What can hang from each mark
Z_127: Z_380 Z_958
Z_824: Z_348 Z_598
Z_598: Z_181 Z_824 Z_958
Z_204: Z_181 Z_380
Z_181: Z_127
Z_854: Z_348
Z_597: Z_181 Z_824
Z_348: Z_854

Known rows, with every way that one mark hangs from another
Z_204[Z_380]: [-16.8   9.3  17.1  -7.9  -1.5  -8.2   0.1   1.4  -8.5  -2.3  -0.7 -38.8
   2.0  -9.9   2.5 -10.0  -9.0   8.1  -3.6  15.6]
Z_854[Z_348]: [ -2.6  16.3  -8.9   0.9  -2.7  -9.3  -2.4  -6.3   4.6  -2.5  -6.1 -35.8
  11.0   8.1   6.3  13.3  -4.9  15.6  10.1  -8.2]
Z_204[Z_181 Z_380]: [-36.0   8.7   5.4 -16.3  13.2 -22.4  -3.1  17.6  -0.6 -10.1  13.2 -49.3
   2.4  -9.6 -13.3  -2.0  -3.5  27.7  -2.6  52.0]
Z_824[Z_348]: [ 11.1  26.8  -2.9   4.9  -3.0   2.6  -2.6  -0.9  -3.5 -14.9  -9.6 -22.8
  12.6 -15.5 -16.6  -1.8   5.8 -16.1   7.9 -14.7]
Z_824[Z_348[Z_854] Z_598[Z_958]]: [ -0.9  32.8 -26.5  10.3  21.3 -14.7   0.2   1.4   5.8 -49.3 -11.0 -69.2
  14.2 -56.8 -67.6 -11.7  30.8 -25.4   0.7 -34.9]
Z_598[Z_181[Z_127] Z_824[Z_348] Z_958]: [ -5.6  14.0 -19.0  50.8  43.0  39.2   6.1 -24.0  28.9 -75.5 -37.0 -51.4
  13.1 -66.4   2.3  15.7 -36.9 -28.0   8.1  -3.8]
Z_597[Z_824[Z_348 Z_598[Z_181 Z_958]]]: [ 15.5  22.8 -35.0  42.6  36.3   5.0  11.0  -1.2   7.2 -42.0 -25.5 -67.5
  14.0 -64.0 -43.5  10.0 -19.3 -27.1  23.8 -38.3]
Z_824[Z_598[Z_181[Z_127]]]: [ -7.7   9.0 -34.2   5.9  18.6 -10.8  -1.9   3.8  13.3 -30.5 -12.3  20.8
   8.9 -16.3 -12.1   6.7  -6.3   7.9  -3.9  -1.8]
Z_598[Z_181[Z_127] Z_824[Z_348[Z_854]]]: [-30.7  28.7 -18.8  17.7  35.5  21.5  -0.4 -13.5  25.6 -62.3 -10.2 -31.7
  18.3 -57.2  -4.5   3.1 -16.9 -17.4   3.3 -11.0]
Z_181[Z_127[Z_380]]: [-29.5  19.0  16.0  -9.5   0.8  18.4  -1.6 -10.7   7.3  -0.9  -8.8  22.2
  16.1   3.5  33.9  12.5 -25.9  26.1 -13.5  21.4]
Z_597[Z_181[Z_127[Z_380 Z_958]] Z_824[Z_598]]: [-15.5  40.2 -14.7 -19.9  31.2  34.4  23.1  15.0   6.1  14.9 -15.7  -2.4
  15.3 -36.6 -20.8  22.4 -52.8  23.1   4.0  -0.4]
Z_597[Z_181[Z_127[Z_380]] Z_824[Z_348[Z_854]]]: [-36.2  71.9 -22.2 -13.2  30.0  18.4  11.2   0.0   7.2  -7.0   1.7 -30.5
  31.9 -42.7 -35.1  11.2 -38.2  28.8  10.9  -8.8]
Z_597[Z_181[Z_127[Z_380]] Z_824[Z_348[Z_854] Z_598[Z_958]]]: [-23.5  70.9 -35.7   1.6  43.9  12.4  15.3   3.0   9.6 -31.7 -12.4 -55.3
  30.2 -68.6 -66.3  10.2 -32.1  15.8  11.2 -21.2]
Z_597[Z_181[Z_127[Z_380 Z_958]] Z_824[Z_348[Z_854] Z_598]]: [-28.6  72.0 -22.2 -25.4  36.8  28.1  18.4  14.1   8.9  -4.2 -11.5 -40.3
  29.5 -62.3 -49.8  13.0 -31.3  12.9   4.7 -19.6]
Z_597[Z_181[Z_127[Z_380]]]: [-24.7  32.1  -5.1 -14.1  14.9  11.6   6.2  -2.0   7.1   1.5  -3.5  27.7
  15.3  -3.3   4.7  14.4 -25.0  38.3  -8.4  20.4]
Z_348[Z_854]: [-27.9   9.5  -6.8 -12.7  10.9 -11.3  -2.4  -0.5   7.3  -7.2  17.5 -22.4
   3.6 -15.0 -18.2 -10.0  21.4   6.2  -8.0  -7.2]
Z_597[Z_824[Z_348[Z_854] Z_598[Z_181[Z_127[Z_380]] Z_958]]]: [-30.5  45.3 -25.7  24.7  45.4  10.0   8.0 -10.1  18.5 -48.4 -18.8 -68.4
  29.6 -73.7 -30.9  11.4 -21.3  -3.9   6.8 -28.0]
Z_824[Z_348[Z_854] Z_598[Z_181[Z_127[Z_958]]]]: [-25.1  40.0 -35.1  -8.8  29.5   2.7   0.3   4.8  21.9 -40.8  -9.4 -35.7
  22.2 -55.5 -36.5   0.3  17.9  -9.8  -9.2 -20.5]
Z_597[Z_181 Z_824[Z_598]]: [ 14.6  27.5 -38.8  -2.0  24.8  -5.3  17.5  22.8  -6.8   3.6  -1.2  -6.9
   3.3 -28.0 -60.1   6.2 -28.4   7.6  23.4 -21.6]

Rows
[-23.8  18.9  26.4  17.8  33.9  58.2  10.1 -19.6  25.2 -40.8 -36.1 -26.6
  20.9 -59.1  47.7  23.4 -33.6 -26.5  -5.6   0.6] -> Z_598[Z_181[Z_127[Z_380 Z_958]] Z_824[Z_348]]
[-10.5  16.6  -4.8  18.0  32.7  53.1   8.7 -10.7  26.1 -44.0 -31.4 -30.0
  13.4 -56.3  19.4  17.1 -33.2 -29.9   2.6  -3.0] -> Z_598[Z_181[Z_127[Z_958]] Z_824[Z_348]]
[-49.3  23.9  -9.4 -24.7  12.4 -10.6  -5.9  16.8   7.5 -14.1   9.5 -32.0
   8.8  -3.3 -12.3   3.4 -27.8  47.8  -6.4  68.6] -> Z_204[Z_181[Z_127] Z_380]
[-33.6  39.7 -21.7  19.2  40.3  -4.9  -1.2 -15.3  23.3 -66.0 -19.3 -52.9
  28.9 -66.9 -25.6   4.4  14.9  -5.3 -11.8 -18.9] -> Z_824[Z_348[Z_854] Z_598[Z_181[Z_127[Z_380]] Z_958]]
[ -8.9  24.8 -35.8  27.0  39.0 -19.7   0.5  -6.3  17.8 -65.6 -13.2 -71.4
  16.0 -69.4 -54.0  -4.8  36.1 -26.2  -1.3 -37.6] -> Z_824[Z_348[Z_854] Z_598[Z_181 Z_958]]
[-12.4  44.8 -22.9 -10.8  25.3  12.1  15.8  13.4  -1.0   3.2 -10.8  14.8
  17.9 -25.9 -30.4  16.7 -52.7  30.5  11.2  -2.2] -> Z_597[Z_181[Z_127[Z_380]] Z_824[Z_598]]
[ 13.4  47.2 -31.5   6.3  19.7  10.9  14.7   9.2  -5.2  -0.4  -3.7 -33.5
  13.9 -33.7 -50.5   9.0 -30.9   0.9  29.1 -21.6] -> Z_597[Z_181 Z_824[Z_348]]
[-34.3  -4.9  27.5  13.8  36.8  56.5  12.4 -17.9  28.4 -27.5 -27.9  -5.8
   9.3 -45.1  63.0  24.6 -38.5 -11.4 -13.2  13.5] -> Z_598[Z_181[Z_127[Z_380 Z_958]] Z_824]
[ 10.5  65.8 -55.4  -5.4  20.8   9.1  11.7  20.9  -2.8 -13.6 -13.1 -10.2
  21.3 -35.9 -73.9   9.7 -46.8  12.6  26.9 -18.3] -> Z_597[Z_181[Z_127] Z_824[Z_348 Z_598]]
[  6.4  -0.8  -4.0  59.9  42.6  28.1   9.2 -22.9  21.5 -71.8 -33.0 -69.7
   5.9 -71.8   0.4  10.9 -12.6 -47.6  11.8 -21.2] -> Z_598[Z_181 Z_824[Z_348] Z_958]
[ 16.8   9.7   7.2  39.0  23.8  34.7   8.6 -14.3   7.6 -53.1 -31.4 -65.8
   3.5 -57.6 -15.2   4.3 -19.2 -47.9  13.8 -17.8] -> Z_598[Z_824[Z_348] Z_958]
[  7.4  61.8 -46.6 -15.2  26.6  31.7  18.9  23.0   3.9  -1.1 -19.4 -24.8
  19.0 -47.2 -64.8  15.0 -47.0   5.0  19.8 -15.5] -> Z_597[Z_181[Z_127[Z_958]] Z_824[Z_348 Z_598]]
[-52.7  19.1  -0.4 -33.4  17.9  11.9   0.9  19.0  13.9  -2.6   4.7 -46.3
   6.8 -14.6  -2.4   8.9 -27.5  39.7 -13.2  71.6] -> Z_204[Z_181[Z_127[Z_958]] Z_380]
[ 22.3  31.5 -26.3  26.7  20.2   9.5  10.6   6.0  -3.6 -27.5 -25.3 -64.4
  11.9 -52.8 -55.9   4.1 -23.4 -27.3  25.6 -36.9] -> Z_597[Z_824[Z_348 Z_598[Z_958]]]
[-33.3  24.3  -9.7   8.1  41.1  44.9   6.9 -12.1  32.3 -50.1 -17.2 -47.7
  15.8 -68.3   4.4   9.2 -16.9 -25.0  -3.9  -8.4] -> Z_598[Z_181[Z_127[Z_958]] Z_824[Z_348[Z_854]]]
